Each row was made from one small tree. The marks that hang from a mark follow it in brackets, in alphabetical order. Every link used is in the known rows. Write each row's tree.
(in the rows, 128 means zero)
Known rows:
geroli{lefi vipa}: [125 142 133 101 138 170 142 132 138 104 146 130 134 142  92 175 123 168
 122 125 147 174 114 115 146 139 175 151 109 139  76 133]
zivo{mesob{gole lefi nubelal{luvaz}}}: [204 141 130 116 143 127  52  80 111 119  84 177  79 122 133 127 177 147
  87 144 109 151 127 119 106 121 104 127 152 232 146  94]
vipa{geroli{lefi{fero}}}: [109 148 130  78 133 194 131 132 136 110 154 111 123 148  74 172 114 184
 135 133 146 179 116  96 148 137 182 142  80 126  76 155]
debi{kive mesob{gole lefi{geroli} zivo}}: [ 94 154 108 137 152 196 115  48 128 107 117 151 112 128 146 123 158 163
 106 135 140 158 129  78 141  72 103 156 117 227 144  46]
rinized{nubelal{luvaz}}: [162 165 151 131 114 137  77 137  97 116  97 147 100  84  92 120 153 144
 116 110  91 160 114 117 159 108 125 130 135 186 142 149]
zomiral{lefi{geroli} miza}: [ 96 139 140 126 113 169 157 157 129 130 123 105 134 147  70 137  91 126
 109 130 115 139 109  83 139 132 193 147  93 128  83 123]
zivo{mesob}: [173 129 136 126 143 147 137 117 112  92 110 137 117 141 118 158 138 123
 118 124 130 128 106 126 108 155 113 137 144 167 114 127]
rinized{nubelal{luvaz mesob{lefi{geroli} zivo}}}: [115 144 130 111  82 163  38 103 111 162  94 154 111  93 107  89 164 167
 114  96  92 180 136  85 175  88  69 101 124 230 132 125]
nubelal{luvaz mesob}: [151 130 138 137 103 130  92 116 111 137 103 128 110  97 106 120 145 135
 123 110  89 162 119 125 150 133 107 122 146 183 131 161]
komov{zivo}: [168 141 131 124 153 159 137 112  93 116 111 122 115 112 105 136 120 159
 114 139 133 139 116 142 128 147 132 134 120 156 120 137]
zivo{mesob{lefi}}: [157 141 120 108 131 166 134 116 114 112 110 156 121 150 120 155 144 135
 126 132 134 135 121 112 108 142 112 142 143 179  99 114]
debi{kive mesob{gole nubelal zivo}}: [147 149 126 164 186 158  92  38 124  73  92 132  92 107 154 109 176 143
  72 132 126 144 111 120 125  79 104 165 125 235 185  64]
sabaz{lefi{fero geroli{vipa}}}: [ 81 133 145  56 129 206 123 146 136  98 167 130 154 163  69 178 101 188
 130 109 132 189 114  74 155 143 184 125  92 150  67 122]
nubelal{luvaz mesob{gole lefi zivo}}: [138 133 127 133 119 142  61  65 107 157  92 135  99  95 125  99 172 143
 100 112 113 177 132 113 157  88  68  90 147 233 151 105]
zomiral{lefi}: [120 152 135 146 129 162 143 142 117 108 126 116 120 131  79 143 126 125
 114 130 117 137 107 104 138 130 172 147 106 144 103 133]
sabaz{lefi}: [138 136 139  95 146 177 147 139 119 103 125 119 140 137  90 159 133 143
 129 119 138 163  98 115 148 143 158 134 119 145 111 135]
mesob{gole lefi{geroli{vipa}} nubelal zivo}: [125 140 128  97 156 187  63  74 132 120 122 159 107 128 117 124 156 185
  89 134 143 166 138  88 150  99 116 113 102 221 115  71]
zomiral{lefi{fero} miza}: [ 83 154 145 125 118 166 154 152 116 112 129  87 133 152  61 137  85 123
 100 120 109 143 106  94 126 122 200 144  99 135  85 131]
dubo{miza}: [134 152 136 115 130 171 161 123 106 113 122 116 120 136 103 143 113 129
 122 135 142 142  97 126 133 140 143 135 139 142 123 135]
debi{kive mesob}: [122 157 121 152 148 169 154  96 125  82 114 136 120 119 131 143 141 140
 123 130 115 141 112 111 129 108 139 194 131 178 137 109]
sabaz{lefi{fero}}: [113 144 141  80 140 190 136 140 115  90 144 114 142 151  78 160 119 159
 127 111 131 170  97 105 140 141 171 123 110 152 100 133]
lefi{fero}: [122 159 137 115 136 177 130 128 105  90 140 119 121 135  87 144 118 153
 128 119 121 143 107 114 129 139 150 126 122 162 107 137]
vipa{geroli}: [139 139 136 107 139 175 135 133 124 118 123 120 117 115  89 156 131 151
 142 135 134 153 125 107 156 133 142 144  99 134 106 161]
debi{kive mesob{lefi}}: [106 169 105 136 136 187 151  94 127 103 114 154 124 127 133 141 148 150
 130 139 118 148 127  97 129  92 138 199 129 191 122  97]
debi{mesob{lefi}}: [121 156 110 122 138 174 144 109 119 108 118 144 126 140 119 139 137 158
 127 141 104 137 123 103 130 108 139 171 115 180 111 105]
nubelal{mesob{lefi{fero}}}: [ 97 144 118 107 102 182 106 113 117 128 129 123 126 135  99 129 127 165
 141 117 101 159 130  96 138 125 121 119 130 187  95 140]
kive{debi{mesob{lefi}}}: [101 171 100 134 133 188 153  95 135  92 113 138 131 129 130 150 145 175
 128 143 116 148 130  98 130 107 136 199 118 180 123  99]
mesob{gole lefi nubelal{luvaz} zivo}: [171 159 131 121 154 151  51  68 105 130  89 158  85 100 123  96 185 154
  73 131 124 163 124 125 140  88 101 110 130 239 161  87]
zomiral{lefi{geroli}}: [106 148 132 132 119 179 136 145 125 114 139 126 124 141  76 144 114 143
 123 133 117 139 108  82 145 138 176 139  93 144  90 123]
debi{mesob}: [136 144 124 139 150 156 147 110 115  88 119 125 123 132 118 142 130 145
 121 132 102 130 108 117 129 123 140 166 118 167 125 116]
sabaz{lefi{geroli}}: [125 130 138  80 135 191 140 142 128 110 140 129 143 147  87 160 124 161
 136 121 137 166  99  94 153 151 163 126 106 144  99 125]
fero{lefi}: [140 133 131  96 155 170 153 132 119 114 127 123 134 128  98 146 142 134
 121 129 139 159 104 126 137 139 163 131 123 130 114 137]
debi{mesob{gole lefi}}: [129 147 113 135 152 160 124  82 116 106 114 139 107 133 128 136 146 161
 120 149 107 141 125  97 132  94 131 149 123 199 130  79]
zilimuf{fero{lefi}}: [121 131 145  72 154 186 157 130 115 126 142 119 145 129  88 158 134 137
 116 132 141 166 116 120 130 132 170 127 112 124  97 141]
rinized{nubelal{luvaz mesob{gole zivo}}}: [151 130 152 155 118 116  27  75  98 134  77 120  85  68 117  88 174 138
  93  90  91 175 120 115 171  80  57  80 145 237 178 123]
lefi{geroli}: [134 144 133 117 130 179 134 132 117 108 135 135 123 130  97 144 123 155
 136 129 128 139 109 102 142 148 142 128 116 153 105 129]
nubelal{luvaz mesob{gole}}: [160 122 141 150 117 116  72  90 108 137 100 124  92  90 117 119 154 138
 115 117  91 167 122 120 151 118  99  98 154 201 152 135]

Write each row's tree:
[162 169 127 107 139 165  72  95 107 130  93 163 104 106 113  99 177 151
  81 122 121 158 121 130 138 103 110 133 121 219 143 112]  mesob{lefi nubelal{luvaz} zivo}
[123 172 100 129 146 184 120  84 141  84 100 147 120 127 137 134 160 185
 108 151 105 142 129 105 120 109 139 208 110 199 137  97]  kive{debi{mesob{lefi nubelal}}}
[ 92 146 141  90 125 193 117 135 125  97 164 135 134 147  78 162 100 183
 130 117 122 163 123  82 144 141 164 126 103 159  74 126]  lefi{fero geroli{vipa}}
[201 133 116  99 156 154  95  90 103 116  87 162 104 137 132 132 146 169
  90 155 129 131 129 137  89 151 109 151 127 201 116 111]  komov{zivo{mesob{lefi nubelal}}}
[104 152 126 107 100 170  72  91 107 147 113 133 119 116 103 102 150 156
 105  97 103 178 130 108 147 102  89 103 130 222 122 129]  nubelal{luvaz mesob{lefi{fero} zivo}}
[139 160 116 148 158 166 124  86 139  64 101 129 115 118 137 136 153 173
 101 142 102 136 114 118 120 123 140 202 111 186 152 110]  kive{debi{mesob{nubelal}}}
[170 159 128  90 124 153  62 106 109 107 106 176 100 144 112 130 155 160
  91 129  99 153 123 114  95 133 126 140 137 221 116 116]  zivo{mesob{lefi{fero} nubelal{luvaz}}}
[ 99 152 135  87 133 185 130 132 134  93 164 124 135 156  79 176 108 183
 120 118 140 180 114 104 139 138 187 142 102 146  66 132]  geroli{lefi{fero} vipa}
[115 133 117 122 119 175 110  91 117 142 104 122 128 118 118 112 153 143
 119 109 128 155 128 115 149 110  78 114 130 199 119 124]  nubelal{mesob{lefi zivo}}
[108 150 130  82 138 194  59  96 132 108 147 159 106 146  97 141 129 208
 110 141 117 168 142  70 139 113 158 117 101 210  91  88]  mesob{gole lefi{fero geroli{vipa}} nubelal}
[113 191 108 115 126 177  82  85 130  88 111 159 110 125 121 124 156 197
  93 139  82 166 133  99 117 100 149 198 110 222 141 101]  kive{debi{mesob{lefi{fero} nubelal{luvaz}}}}
[179 150 131 102 137 140  41  80 107 106 102 171  80 138 121 127 162 162
  83 137 103 157 126 109 100 120 116 118 144 241 136  92]  zivo{mesob{gole lefi{fero} nubelal{luvaz}}}
[112 152 125 105  87 162  78 114 110 146 121 141 115 119  95 118 138 163
 128 112  85 175 134 100 143 118 119 117 138 203 107 145]  nubelal{luvaz mesob{lefi{fero}}}
[217 120 132 117 168 137  99  91 101  96  88 143  99 130 130 135 139 155
  83 146 126 125 112 152  88 165 110 145 128 188 132 123]  komov{zivo{mesob{nubelal}}}
[108 173 106 129 155 182  89  57 133  71 115 136 102 134 136 132 153 201
  99 151 101 154 133  89 115  93 141 176 111 224 145  71]  kive{debi{mesob{gole lefi{fero} nubelal}}}
[146 169 133 107 149 165  39  69 100 118 106 152  87 114 110  97 170 168
  71 124 118 170 124 114 133  89 114 100 123 245 153  85]  mesob{gole lefi{fero} nubelal{luvaz} zivo}
[120 166 112 104 145 181  99  98 121  88 123 147 115 151 114 124 137 183
 106 142  86 138 122  99 111 110 155 171 102 206 114 100]  debi{mesob{lefi{fero} nubelal}}
[ 99 171 122  99 137 204 119 104 103 112 132 130 129 140  96 125 137 158
 111 114 143 153 119 108 134 109 121 117 114 193 106 106]  mesob{lefi{fero} zivo}
[124 129 125 121 108 158  54  68 115 163 105 144 101 104 121 101 163 161
 106 114 114 179 135  92 163  97  72  84 133 231 138  96]  nubelal{luvaz mesob{gole lefi{geroli} zivo}}
[151 137 124  91 142 175  62  82 120  96 124 164  94 163 120 138 142 183
 104 146 119 144 125  82  98 137 124 112 124 223 110  77]  zivo{mesob{gole lefi{fero geroli} nubelal}}
[157 153 125 121 168 172  79  67 112 112  98 141  96 116 126 106 174 155
  87 135 141 146 122 119 135  98 102 112 122 223 149  82]  mesob{gole lefi nubelal zivo}
[152 170 131 106 136 157  45  91 105 118 113 159  83 116 102 113 158 176
  95 138  99 167 128 106 129 103 142 116 129 227 137 104]  mesob{gole lefi{fero} nubelal{luvaz}}
[144 177 111 130 133 161  90  85 126 111  93 181 100 109 137 115 172 158
  98 142  90 158 131 108 125  86 139 205 129 226 150 101]  debi{kive mesob{lefi nubelal{luvaz}}}
[150 165 124  94 129 181  63  99 116 137 106 173 107 116 109 100 166 169
  88 126 123 161 124 108 144 112 114 126 109 219 131 103]  mesob{lefi{geroli} nubelal{luvaz} zivo}
[225 113 136 130 181 124  78  64  97  94  85 139  81 122 140 131 147 157
  75 155 128 129 116 146  90 151 100 122 136 207 151  99]  komov{zivo{mesob{gole nubelal}}}
[148 171 110 142 144 150  73  59 132  98  88 160  89 104 144 121 178 185
  89 155  92 164 136 103 128  87 129 184 126 233 170  78]  kive{debi{mesob{gole lefi nubelal{luvaz}}}}
[111 130 129  84 128 181  89  96 128 105 148 162 115 169 107 171 120 183
 119 132 131 166 139  65 119 128 130 112 125 204  76  77]  zivo{mesob{gole lefi{fero geroli{vipa}}}}
[ 91 129 120 107 105 182  77  89 122 134 139 129 111 137 105 128 126 185
 140 128 106 165 136  68 145 120 116  89 125 205 101 105]  nubelal{mesob{gole lefi{fero geroli}}}
[137 143 122 120  92 149  89 114 114 158 103 146 114 105 109 118 152 148
 130 119  92 169 134 112 150 118 107 126 145 195 118 148]  nubelal{luvaz mesob{lefi}}
[131 148 125 165 162 154 133  69 121  81 111 131 101 113 141 141 150 140
 115 138 118 146 115 106 131  93 129 171 138 196 156  84]  debi{kive mesob{gole}}
[217 142 123  99 141 135  68  90  96 132  78 180  93 121 129 120 156 166
  77 151 112 149 132 142  95 143 108 150 135 217 129 117]  komov{zivo{mesob{lefi nubelal{luvaz}}}}
[116 172 102 130 158 192 113  62 137  84  95 139 122 123 145 118 171 176
  84 136 125 146 126 112 124  93 109 193 104 218 152  79]  kive{debi{mesob{lefi nubelal zivo}}}
[ 82 157 135 119 114 192 126 146 120 103 157 120 125 155  63 145 100 156
 120 126 111 147 109  71 136 137 189 129  86 151  80 121]  zomiral{lefi{fero geroli}}
[ 83 129 121 108 118 191  71  68 118 135 132 121 114 135 111 111 137 177
 116 113 124 168 132  75 149 105  86  75 118 223 116  88]  nubelal{mesob{gole lefi{fero geroli} zivo}}
[161 156 132 163 172 137  66  38 117  89  83 151  81  91 151  98 186 141
  60 126 109 161 115 124 130  72 102 164 132 249 199  72]  debi{kive mesob{gole nubelal{luvaz} zivo}}
[144 131 138 138 117 138  86  94 107 138  96 122 114  94 113 105 157 127
 100  94 109 165 114 133 153 117  78 107 139 201 148 142]  nubelal{luvaz mesob{zivo}}
[159 155 128 107 143 166  42  73 112 136 102 168  89 109 119  97 174 171
  81 135 124 165 127 102 145  98 106 105 117 237 150  79]  mesob{gole lefi{geroli} nubelal{luvaz} zivo}
[219 128 146 134 155 108  55  82 107 100  86 159  75 116 132 129 171 134
  78 135 106 145 112 133 104 133 107 122 152 220 162 107]  zivo{mesob{gole nubelal{luvaz}}}
[165 133 123 122 145 150 113  88 111 110 106 150 102 141 129 152 152 138
 117 140 136 140 123 107 111 127 103 120 151 198 118  89]  zivo{mesob{gole lefi}}
[178 156 143 125 152 146  74  98 105 111  93 143 100  99 111 101 171 139
  73 114 118 152 107 144 136 118 110 128 123 207 157 124]  mesob{nubelal{luvaz} zivo}
[136 157 111 119 162 177 105  76 121 100  98 146 116 133 133 108 162 160
  83 134 112 134 119 117 123  95 113 166 102 217 138  83]  debi{mesob{lefi nubelal zivo}}
[125 156 124  92 140 193  66  93 119 107 136 152  96 142 102 125 138 196
 115 147 116 152 126  79 128 120 149 110 109 211 112  87]  mesob{gole lefi{fero geroli} nubelal}
